Known rows, with every step that occurs:
A -> Z -> D: [ 1.33  1.62  1.35  0.39  2.26 -4.88  2.28  2.01  6.58 -0.60  1.02 -2.53
 -4.51 -2.45 -1.81  1.19  3.38]
A -> Z: [ 1.74  1.27  1.97 -0.19  5.75 -4.39  1.87 -0.23  2.69 -0.02  1.32 -0.15
 -3.86 -0.67 -2.64  0.52  1.86]
L -> A -> M: [-3.47  0.50 -1.19  1.55 -2.30  0.52  3.17 -5.62 -3.52  1.11  2.90  9.15
  2.33  0.13 -0.77  0.17  0.76]
M -> A: [-1.12 -1.87  1.21 -0.93  0.98 -3.21 -0.75  0.61  0.17 -2.44  1.56  0.51
 -2.44 -1.20  0.86 -3.58 -1.66]
Z -> D: [-2.32  1.19  1.31  1.74 -2.72 -1.45  2.41  3.15  6.95 -1.07  0.77 -1.05
  1.26 -0.53 -1.38 -0.27  1.28]
D -> M -> Z -> W -> A: [-1.39  3.47  4.42 -0.05 -2.39 -8.94 -4.37 -6.54 -4.23 -0.34  0.01 -2.39
 -2.33 -0.62 -4.63  0.18 -0.27]
A -> M -> Z: [-1.30  1.29  1.56  2.94  2.78  0.71  1.70 -1.23 -5.08  2.32  1.13  6.03
  0.78  2.37  1.11 -0.43  1.77]
W -> A -> M -> Z: [-1.92 -0.21 -0.52  2.83 -4.80 -0.48 -0.18 -6.45 -8.02 -0.17  3.05  5.28
  1.04  0.36  1.42  1.76  3.52]
W -> A -> M: [-3.09 -1.26 -2.79  2.59 -4.63  1.69  1.05 -5.95 -5.69 -0.01  3.25  5.25
  2.69  0.19  1.78  1.50  3.20]
D -> M: [-3.61  3.56  3.38 -1.80  0.81 -4.53  0.31 -4.17 -0.32 -0.05  0.65 -0.56
 -0.95  0.16 -4.48 -0.71 -0.58]
D -> A: [-2.04 -2.16  1.77  1.40 -1.73 -0.02  0.79 -4.80 -1.08 -1.21  1.89 -1.32
  0.12  3.48 -6.90  0.62  2.44]
A -> M: [-2.97 -0.16 -1.99  2.66  3.02  3.70  3.48 -0.59 -1.46  2.43  1.54  5.55
  3.02  1.99  1.84 -0.58  1.36]
W -> A -> Z -> D -> M: [-0.77  1.02  0.28  0.16 -5.57 -5.47 -0.30 -5.90 -0.46 -2.11  2.70 -1.65
 -3.68 -3.69 -1.33  2.90  4.57]
Z -> D -> M -> A: [-3.37  2.07  2.01 -1.02 -4.18 -5.66  0.07  0.23  5.49 -2.04  0.57 -3.88
 -3.47 -3.34 -0.89 -1.38  0.94]
Z -> D -> M: [-3.64  3.22  2.35 -0.12 -3.53 -4.24  1.39 -0.01  5.91 -0.91  0.45 -3.14
 -1.03 -1.72 -2.64 -0.05  1.39]
W -> A: [-2.19 -0.74 -0.17  1.47 -5.42 -1.12 -0.21 -5.33 -3.59 -1.96  3.07  2.84
  2.28  0.12 -1.08  1.14  1.72]
D -> Z -> W -> A -> M: [-2.33  0.11 -9.16  2.95 -2.85  0.65 -4.26 -2.47 -1.55 -0.23  1.57  3.62
  4.26 -1.10  0.67 -3.46 -0.26]
L -> A -> Z -> D: [-0.60  1.76  1.38  0.10 -2.96 -5.39  2.31 -3.80  2.02 -0.93  2.56  3.46
 -3.03 -3.22 -3.50  1.28  2.10]
A -> W: [-0.36  1.70  2.34  2.15  1.87  2.75  2.82 -4.04 -0.82  3.13  0.47  4.08
  1.25  1.55 -2.51 -1.06 -0.75]

Rows:
[-1.58  2.22  3.24 -3.72  1.74 -8.22 -1.40 -4.19 -0.39 -1.52  0.97 -3.02
 -7.52 -3.44 -2.19 -1.54  0.04]	D -> M -> A -> Z
[ 1.18 -1.33  1.39 -1.73  3.45 -5.59 -0.80  0.15  1.22 -2.34  1.64 -1.11
 -6.86 -3.01  0.57 -2.37  0.05]	M -> A -> Z
[ 2.76 -0.39 -0.27  1.41  4.80 -5.98 -1.19 -0.29  4.59  0.37  0.06 -3.46
 -2.34 -1.38 -2.44  0.17  0.49]	A -> Z -> W
[ 0.31  3.10  6.17  2.09 -1.45 -5.37 -0.35  1.29  0.09 -1.12  0.42  0.31
 -1.40  0.81 -2.79 -0.13  1.28]	M -> Z -> D
[-1.59  0.93 -6.85  2.10  0.51 -0.67 -3.84  0.57  1.82 -0.43  0.55  2.18
  4.07 -0.27 -1.81 -4.75 -2.26]	D -> Z -> W
[-2.90  2.60  2.22 -0.56 -4.20 -4.43  0.38 -1.30  4.64 -0.89  0.37 -3.38
 -3.83 -3.45 -0.99 -1.25  0.91]	Z -> D -> M -> A -> W
[-0.21 -0.99  1.72 -0.03  0.93 -0.61 -0.17 -2.65 -1.22 -0.18  1.05  1.85
 -3.29 -1.36  0.66 -3.49 -1.83]	M -> A -> W
[-1.28 -2.46  0.42  3.67 -1.53  0.14 -0.87 -5.85 -4.35  0.82  1.31 -0.28
 -0.53  3.36 -4.10  1.10  3.55]	D -> A -> M -> Z -> W
[-1.20 -2.99 -4.60  4.50 -3.53 -1.43 -3.19 -4.24 -0.68  0.78  0.97 -0.15
  4.55 -0.35  1.03  0.21 -0.01]	Z -> W -> A -> M
[-3.13 -1.07 -0.63  2.94 -4.84  1.05  2.52 -0.65  4.06 -0.46  1.43 -1.82
 -0.09  0.55 -2.15  1.27  4.52]	Z -> D -> A -> M
[-2.11  0.01 -0.59  3.14 -6.25 -0.71  0.06 -5.53 -6.18 -0.43  2.86  4.06
  0.79 -0.46  1.86  2.04  4.26]	W -> A -> M -> Z -> D
[ 0.58  2.04  6.34  2.72 -3.44 -4.03 -0.52 -2.66 -1.69 -0.38  0.49 -0.90
 -3.03  1.41 -4.93  0.72  2.87]	M -> Z -> D -> A -> W
[-0.32  1.44  1.59 -0.30 -0.59 -5.14  2.04 -5.17 -0.77 -0.47  2.67  5.16
 -2.42 -1.73 -4.13  1.06  1.16]	L -> A -> Z
[-0.50  0.21 -0.07  4.12  2.32 -0.54 -0.43 -1.36 -3.58  2.75  0.26  3.77
  1.64  2.06  1.17 -0.57  0.76]	A -> M -> Z -> W
[-0.49 -2.74 -2.93  3.58 -4.00 -3.46 -4.00 -3.73  0.66 -0.53  0.83 -2.02
  4.17 -0.33 -1.12 -0.02 -1.06]	Z -> W -> A
[-2.52 -0.80  1.19  2.12 -5.42 -1.03  1.66 -0.36  5.29 -1.94  1.28 -3.73
 -0.24  0.47 -4.17  0.91  3.56]	Z -> D -> A
